Each row was made from one path, in order. Every step used is in the known rows, and no mark comes twice. Write each row's path.
In the rows, zero is written as 128.
Known rows
zofi -> tozet: [156  92 121 127  40 140 121 154 131 115 123 153  92 139 160 124 126 142
 124  89 113 171 128 142 142 156  77 155 102 119 116 141 149 112 137 156
 108 109 122 164 154 105 128  92  86 146 145  91 130 115 156  99 134 187
 151 138 120 102 120 131 125 126 170]
vipi -> gakoniv -> gamus: [166 134 157 128  87 124  89 118 128 130 145 165 115 119  49 117  80 152
  94 141  83 136 125 132 161 105  87 132 149 174 101 150 112 140 131 111
  90 111 114 147 113 159 197 155 175 112 180  98  96 128 164 118 131 127
 103 102 117 136 139 116 142 122 107]
vute -> lamip -> gulas: [138 128 135 117 141 104 149 165 102 156 159 144 105 117 114 166 157 132
 146  99 136 124 158 155 132 139 151 141 154 108 171 125 118 163 149 167
 123  88 136 120 162 106 161 165 140 136 117  84 106  85 143 110 150 116
 160 144 108  82 104 132  73 146  93]
vume -> gamus -> vute -> lamip -> gulas: [125 201 166 102 178 129  96 152 118 106 143 136 100 121 136 194 156 144
 180 143 135  90 163 121 116 136 160 131 160  71 147 118 103 149 124 142
 124 134 140 153 164 128 129 113 157 149  79 100 115  83 120 129 175  65
 165 123 125 145 143 137  55 169 111]
gazuk -> tozet -> rivadir: [134  75  64  87 155 111 175  78  93 207 140 112 136 147 151 116 106  76
 100 114 144 188 115 101 125 168  54 151  73 145 111 117 145 113 175 160
  98 130  79 106 147 112 159  55 105 115 155 167  99 138 187 133 124 116
 163 161 152 119 127  93 195 120 142]
vipi -> gakoniv -> gamus -> vute -> lamip -> vume: [115 200 182 136 158 159  76 135 130 124 138 154 113 157  55 102 137 135
 123 110  84  74  94 111  93 108 152 150 158 174 165 163  67 123  51 124
 105 160 106 117 154 164 175 189 206 120 118  90  91  80 162 158 143  63
  94 143 115 134 189 166  59 178 116]
vute -> gamus: [111 120 123 102  89 113 135 138  93  87 154 142 161 112 134 161  84 150
 121 153 101 128 150 151 134 156 108 111 151 121  92 137 139 138 174 147
  95 114 138 150 111 171 145 129 128 116 154 114 128 131 104 126 125 171
 153  98 114 158 159 146 166 111 154]
gakoniv -> gamus -> vute -> lamip -> gulas -> tozet: [130 199 183 132 167 185 102 136 147 116 160 125 105 145  98 159 166 126
 195 127 126  95 129 151 134 122 154 122 176  97 214  88  88 142  97 145
 211 140 128 104 155 168 116 222 177 123  77 102 105 114 143 136 168  46
 150 124  92 142 134 119  41 144  90]
gulas -> lamip -> vute: [ 97  96 130 124 105  68 173 187 135 191 155 148 132 159 158 110 127 123
 110 164 152 134 163  94 103 118 120 106 125 152 151 130 108 101 143 147
 106 157 115 127 115 109 100  84 151 105 124 131 113 123  70  86 122 153
  83 198 147 152 102 133 136 165 140]
tadub -> lamip -> gulas -> tozet -> gazuk: [124  77 115 143 125 143 139 146 122 167 171 102 141  76 114 147 137 105
 151 125 142 187 136 187 121  73 156 112 153  77 138  79 145 142 127 187
 166  78 171  97 141 130 112 207 121 136 114 154 125 136 186 107 102 140
 110  97  75 145  85  84 109 126  76]
tadub -> tozet -> zofi: [174 126  64  76  70 121 137 135 103 135  86 103 176 113 154 144 158 138
 107 116  85 127 108 202 201 126  73 132  57 131 123 112 137 113 159 112
 173 102  91 132 100 104 198 106 133 121 164 154 127 128 103  93 122 127
 138 110 137 141 130 100 125 192 141]
rivadir -> tozet: [137 102 112 110 106  95 127 108 124 127 112 147 134 120 122 168  85 156
 114  97 150 147 130 111 136 113  77 131 117 119 106 169 141 112 170 112
  89  90 101 154 125  86 129 103  99 142 158 120 160 138 164  92 100 138
 131 106 171  97 117 130 143  87 153]
vipi -> gakoniv -> gamus -> vume: [159 139 127 126 101 145  78 105 147  86  99 145 140 134  23 121  94 151
  75 142 106 114  80 138 146 100 107 118 141 170 136 128 119 162 125  76
 105 139 131 135 106 152 172 191 173 145 170 115 100 154 174 131 150  97
 133 107 123 167 136 132 134 145 127]
gulas -> tozet -> tadub -> lamip -> vute -> gamus -> vume: [108 128 130 124 127 168 122 147 154  63  89  70 136 149 138  77 157 143
 104 173 137 133 132 134 107 136 150  59 148 113 149  85 104 170 119  89
 193 153 155  84 109 139  42 194 112 112 115 157 153 181  38 167 109 127
 115 106 105 169 115 149 183 100 148]
tadub -> lamip -> vute: [ 95  71 107 129 107  67 155 150 146 167 151 124 124 154 154  95 110 154
 144 127 150 118 167 140  99 113 120  91 157 137 120 110 105 109 125 112
  77 117 161 116  64 101 109  99 109 140 158 138 149 120 102 140 111 180
  89 188 118 125  89 133 140 147 167]
gamus -> vume: [135  84  98 120 122 121 138 104 120 112 116 119 181 135 106 144 106 138
  88 117 126 120  95 150 139 120 109 130 116 124 124 126 174 141 151  98
 120 148 150 137  92 115 124 147 115 151 123 125 139 129 161 109 158 115
 167 134 122 153 124 135 141 154 138]
zofi -> tozet -> tadub -> lamip: [150  69 123 152  87 156 124 133 162 117 102 131  50 134 177  77 142 112
 121 112 157 165 105 139 140 160 122 164 124 131 112 118 140 145 111 112
 151  75 135 120 123 108 122 116  75 132 158 124 125 149 117 133 123 200
 109 141 106  62  85 116 132 105 148]
gakoniv -> gamus -> vute -> lamip -> gulas: [115 190 176 113 195 146 116 135 136 133 153 149 110 145  89 166 147 132
 186 143 125  83 128 142 132 122 172 138 206 127 188 104  96 155  98 142
 160 147 140 102 133 157 147 173 185 143 101  86  95  95 143 162 174  63
 156 157 103 128 108 136  37 161  91]
gazuk -> tozet -> tadub -> lamip: [178  80  86 163 167 108 165  98 148 186  85 127  94 113 154  80 133  66
 112 134 172 158  97 123 124 141 143 146 114 144 124 122 130 122 151 101
 138 117 143  89 117 123 117  74  70 113 153 151 100 170 121 161 102 181
 119 130 126  73  75  70 203  82  94]
vipi -> gakoniv: [162 113 112 134  54 107 117 130 106 134 140 161 104 103  76 140  89 139
  80 100 107 137 134 134 147 121  92 141  97 152 130 152 134 138 168 112
  63  93 111 182 127 116 174 136 142 123 169 103 100 114 169  95 107 143
 127 108 120 121 141 124 149 111 115]
gazuk -> tozet -> tadub -> lamip -> vume -> gamus -> vute: [143 175 134 168 223 160 143  92 144 140  94 111 131 119 156  64 152  67
 172 147 131 153 105  58  80 114 171 131 119 127 113 168 113 102  67  79
 126 186 152  71 127 166  98  48  99 129 116 180 115 176  95 153 115  93
 117 132 160 157 126 107 185 135 110]
rivadir -> tozet -> zofi: [157 102  70  87 104  78 102 120  99 110  91 130 151 136 128 159  92 143
 101  85 133 150 114 160 196  97  83 137  80 146 117 160 140 112 182 104
 144  81  60 129 118  92 120 127 109 133 152 140 152 128 133  77 102  83
 142 100 160 106 108 128 132 134 126]
gazuk -> tozet: [165  96  92 132 105 112 160 119 112 197 122 148 130 121 149 141 117  97
 110 112 125 170 111 108 124 154  99 144  90 106 133 134 134  91 171 144
  97 150 120 125 130 127 130  59  95 141 136 135 103 138 173 123 111 159
 164 125 140 112 134  87 178 109 131]
gamus -> vute -> lamip -> gulas: [137 152 137 121 167 136 149 138 122 137 163 146 102 140 112 195 161 113
 167  97 161  85 130 147 132 121 156 144 158  92 189 109 120 133 124 148
 143 124 127 130 131 109 122 161 150 148  70  83 101  73 142 127 151  68
 166 155  97 122 112 151  45 160 111]
zofi -> tozet -> tadub -> lamip -> vute -> gamus -> gakoniv: [ 94 137 175 132  79 154 108 152 219  75 115 141  65 181 169  53 157 154
 150 158 168 146 162  93 107 178 121 123 169 147  98  75  77 149  91 134
 160 141 122 109 134 145  69 116  79 134 120 107 137 134  70 208  92 200
  82 158 127  99 100 175 132  68 192]
rivadir -> tozet -> tadub -> lamip -> gulas: [181 100 119 128 171 107 132 122 145 121  91 130  82  99  98 126 127 130
 160 113 197 177 148 123 144  90 157 144 177 119 141 142 138 160 122  94
 164  64 139  88 144  88 106 135  80 136 147 110 127 171 111  91  92 109
 115 107 137  69  19 123 138  69  86]
vume -> gamus -> gakoniv: [116 132 163 120 113  99  92  93 164  88 152 144 138 120 135 135  94 176
 143 139 130 108 150 112 143 142 104 110 109 125  62 107 138 126 149 128
 105 149 142 172 110 145 126  77 126 139 120 146 166 110 125 128 152 163
 129 101 169 125 172 122 124  92 150]
vume -> gamus -> vute -> lamip: [110 182 153 124 148 120  84 116 115  92 119 128 121 133 169 168 129 146
 142 165 123  54 119 133 123 139 135 120 123  84 125 124 114 112 135 138
 111 146 135 180 133 130 124  90 163 146  97 123 125  88  96 150 165 111
 140 129 154 139 179 130  77 166 147]
vipi -> gakoniv -> gamus -> vute -> lamip: [121 186 181 145 126 145  73 118 135 100 137 152  84 148  77 144 131 142
 102 146 112  54  92 138 119 120 154 142 168 154 155 126  83 125 101 118
 123 126 113 153 132 153 174 175 212 135 126  89  82  70 153 173 147  87
 111 137 121 126 161 145  63 153 118]

Which path is each row?
[124  90  62  62  97 125 156 123  96 152 131  88 170 114 150 128 139 116
 102 134 104 140 132 151 144 150  36 140  81 129  84  96 144 125 146 139
 132 105  78 140 127  92 203  75 141 121 157 162 123 129 133 115 143 149
 159 143 134 133 150  99 141 149 161] | tadub -> tozet -> rivadir
[170  96 140 139 108 156 135 159 162 122 112 147  47 128 129  87 174 113
 168 110 167 197 136 135 151 145 139 177 151 120 152 119 138 166 100 115
 169  83 157  94 172 107 114 131  73 147 144 105  96 152 128 115 119 167
 140 133  79  75  31 124 113 107 117] | zofi -> tozet -> tadub -> lamip -> gulas
[137  63 109 165 153  98 140 108 121 137 112 116 102 106 135 111 130 106
 111 130 162 120 118 157 142 112 158 140 137 167 101 112 153 149 142  76
 139  88 158 125  80 104 143 126 107 108 173 132 135 149 110 134 111 158
 108 131 115  82  79 111 150  96 115] | tozet -> tadub -> lamip
[192 101  59  92 116  97 154 116  87 170 111 126 135 149 147 125 124  89
  97  99 122 163  97 159 171 139  93 152  64 133 150 125 142  93 183 132
 153 130  82  96 117 137 135  81 100 121 145 165  94 131 145 119 111 107
 155 128 146 119 108  83 169 152 104] | gazuk -> tozet -> zofi
[ 91 133 124 143 139 121 123 119 110 139 124 141 111 140 150 177 151 114
 128 109 134  58 106 141 108 146 145 151 127 118 158 115 133 106 138 131
 112 127 136 158 113 109 126 131 159 140  97  98 126  69 132 154 148 110
 139 155 121 115 157 139  70 158 141] | gamus -> vute -> lamip
[ 75 128 167 161 114 144 116 132 192  90 142 101  93 155 159  73 141 150
 148 143 145 108 171 127 116 154 147  79 149 143 122  67  90 133 113 133
 196 146 144 114 105 152  59 184  92 105  92 146 161 170  57 183  78 171
  62 113 131 118 143 140 160  32 150] | gulas -> tozet -> tadub -> lamip -> vute -> gamus -> gakoniv
[176 110 125 132  63 163 142 147 151 112 104 137  82 146 147 118 135 118
  96 109 131 167 110 103 165 170 109 167  83 134 131 153 157 145 135 126
 152  91 102 162 165  95 121 113  89 118 146 104 113 146 129 114 109 168
 154 131 131  91 119 153 143  81 144] | zofi -> tozet -> tadub
[139 113  77 122  59 134 154 143 123 169 136 110 199  83 127 169 144 109
  79 167  96 154  82 169 136 115 111 141  85 106  99  99 155 110 132 154
  98 110 109 157 109  79 188 113 133 149 138 155 119 137 177 125 106 181
 130 128 119 170 155 103 146 145 153] | tadub -> tozet -> gazuk
[191 109  90 151 136 129 175  94 128 190 113 128 110 124 137 117 121  59
  90 124 146 176  93  90 152 157 128 155  80 145 142 146 145 123 164 123
 134 130 102 127 138 106 125  76  84 109 129 132  97 169 144 121  95 134
 168 123 154 103 118  97 211  62  95] | gazuk -> tozet -> tadub
[ 90 166 155 141 188 139 138 153 119 126 141 151 187  92 155 131 122 122
 167 183 111 101 151  74  64 101 143 114 119 131 122 186 127  69  95 133
 104 207 130 128 141 175 103  73 179  98 108 160 142 123  85  83 165  93
  95 138 174 204 157 121 123 215 139] | gulas -> lamip -> vume -> gamus -> vute
[ 70 150 149 127 186 134 126 106 114  98 132 129 169 102 147  96 118 151
 187 139 122 101 152 127  72  89 151 114 159 122  80 162 124  96  65  96
  87 185 180 108  99 161 115  81 122 146 129 158 173 123 109 126 139 121
  99 126 142 177 138 122 112 212 159] | tadub -> lamip -> vume -> gamus -> vute
[101 124 133 129 131 108 154 174  76 162 152 124 153 144 128 116 137 148
 105  78 103 119 142 130 105 144 150 135 126 131 164 163 125 121  92 162
  86 136 130 116 162 118 175 148 141 114 122 109 142  81 132 123 146 117
 128 165 119  94 161 159  93 160  97] | vute -> lamip -> vume
[162 160 151 150 139 166 132 174 106 145 130 105  68 133 102 148 193  99
 117  92 140 135 145 140 167 147 162 123 105 107 212 103 138 187 142 161
 222  69 131 135 202  92 123 214 138  88  85  95 109 146 102 100 125  91
 159 102  88  64 129 121  90  73  43] | vute -> lamip -> gulas -> tozet -> tadub
[104 123 158 131  93 116 128  99 135  90 155 164 143 124 126 165  85 157
 144 139 125 104 151 124 143 161 111 126 162 146  84  99 146 136 153 155
 109 147 134 142  99 166 131 126 114 121 129 115 160 112 129 167 123 171
 138  99 134 133 173 138 148  73 174] | vute -> gamus -> gakoniv
[ 89 166 179 139 142 100  94 135 139 101 161 127 147 139 143 117 132 180
 145 100  98  86 166  95 105 162 159 110 119 131 104 132 114 128  85 171
  87 176 147 126 169 131 159 108 145 136  92 131 171  81 105 155 163 134
 109 137 179  81 196 153  78 127 122] | vute -> lamip -> vume -> gamus -> gakoniv
[109 176 141 145 213 153  91  95 154  71  81 116 140 101 131  98 119 123
 173 135 158 128 133  69  88  89 154 128 142 135  83 194  96 103  68  60
 118 151 130  98 126 118  81  81  93 130 118 170 163 170  88 121  97  79
  90  95 183 138 112 149 129 129 132] | rivadir -> tozet -> tadub -> lamip -> vume -> gamus -> vute
[119 124  94 108 109 132 123 117 114  63 116 127 191 116 115 161  99 156
  96 142 108 119 117 149 122 140  98  98 145 111 113 123 158 163 157 109
 118 160 149 129 114 162 121 157 128 133 144 121 138 139 127 145 152 122
 183 100 124 196 142 149 180 127 166] | vute -> gamus -> vume
[129 112  83 123  91 108 106 116 114 151 126 126 165  97 113 194  67 117
  66 132 145 168  90 103 138  89 129 133 105 115  86 147 146 106 161 159
  73  80  92 152 139  87  98 119 109 146 133 145 151 123 215  98  77 131
 124 109 153 133 131 134 146  95 146] | rivadir -> tozet -> gazuk
[101 156 156 135 165 137  98 102 137 121 144 146 110 155 122 157 125 134
 143 150 119  53  94 153 120 137 151 135 174 129 153 113 118 117 103 117
 148 150 135 128 103 144 142 152 186 139 116 104 111  91 134 175 163  96
 145 157 122 137 155 123  61 166 135] | gakoniv -> gamus -> vute -> lamip
[ 78 127 172 140 129  93 135 126 183  99 131 128  98 167 145  81 133 148
 140 184 165  94 173 101 116 146 163 107 184 169  83  74  87 162 107 119
 131 140 143 103  77 142  80 133 101 120 123 130 149 132  59 199  85 169
  75 154 133 114 114 158 158  49 160] | tozet -> tadub -> lamip -> vute -> gamus -> gakoniv
[ 94 149 109  85  88 123 139 169 122  92 125 115 181 163 123 140 113 176
  99 154 107 112 149 103 111 137 107  74 147 116 117 111 121 153 125 118
  89 182 130 128 106 136  87 133 125 151 118 112 145 144 101 142 143 123
 139 150 124 218 151 196 162 151 195] | lamip -> vute -> gamus -> vume
[112  92 137 156 150 108 174 176 109 179 159 156 158 109 140  96 113 110
 127 127 117 135 140 107  84 118 136 134 109 159 147 179 147  98 111 150
 108 163 124  99 138 156 145 113 159  84 137 133 130 116 115  74 150 120
  79 161 140 141 118 121 129 177 104] | gulas -> lamip -> vume
[137  83 125 163 125 142 129 130 136 125 115  90  94 105 145  87 133 103
 104 114 131 143 126 165 148 123 148 115 100 129 137 110 153 137 138  99
 205  79 160 119 114 112 113 191 105  90 145 151 154 175  93 118  97 159
  91  96 107  92 120  88 162  65  93] | gulas -> tozet -> tadub -> lamip
[ 98 180 152 169 187 188  97 100 137  95 111  83 143 117 141  89 156 112
 165 138 109 118 132 114  98 101 157  92 109 121 111 156 133 105  66  89
 188 155 158 114 129 146  75 148 116 105 104 183 173 168  72 118 114  86
  97  74 135 153 156 110 136 145 100] | gulas -> tozet -> tadub -> lamip -> vume -> gamus -> vute
[ 95 199 154 124 164 150 131 115 104 112 141 140 187 121 130 148 113 131
 158 137  90 106 152  85 113 101 124 124  98 124  86 182 135  88  84 107
  87 195 143 155 127 142 112  74 132 134 101 147 151 135 121  95 153  80
 140 117 151 189 179 141 121 190 148] | lamip -> vume -> gamus -> vute
[145 126 114 137 105 153 150 163  96 178 189 106 155  91  96 195 133 101
 111 121 116 189 131 155 150  89 139 113  94  83 162 118 154 147 151 205
 142  87 127 140 161 112 111 198 131 127  91 145 127 148 209  74 108 109
 151 103  81 165 125 113 121 116  72] | lamip -> gulas -> tozet -> gazuk
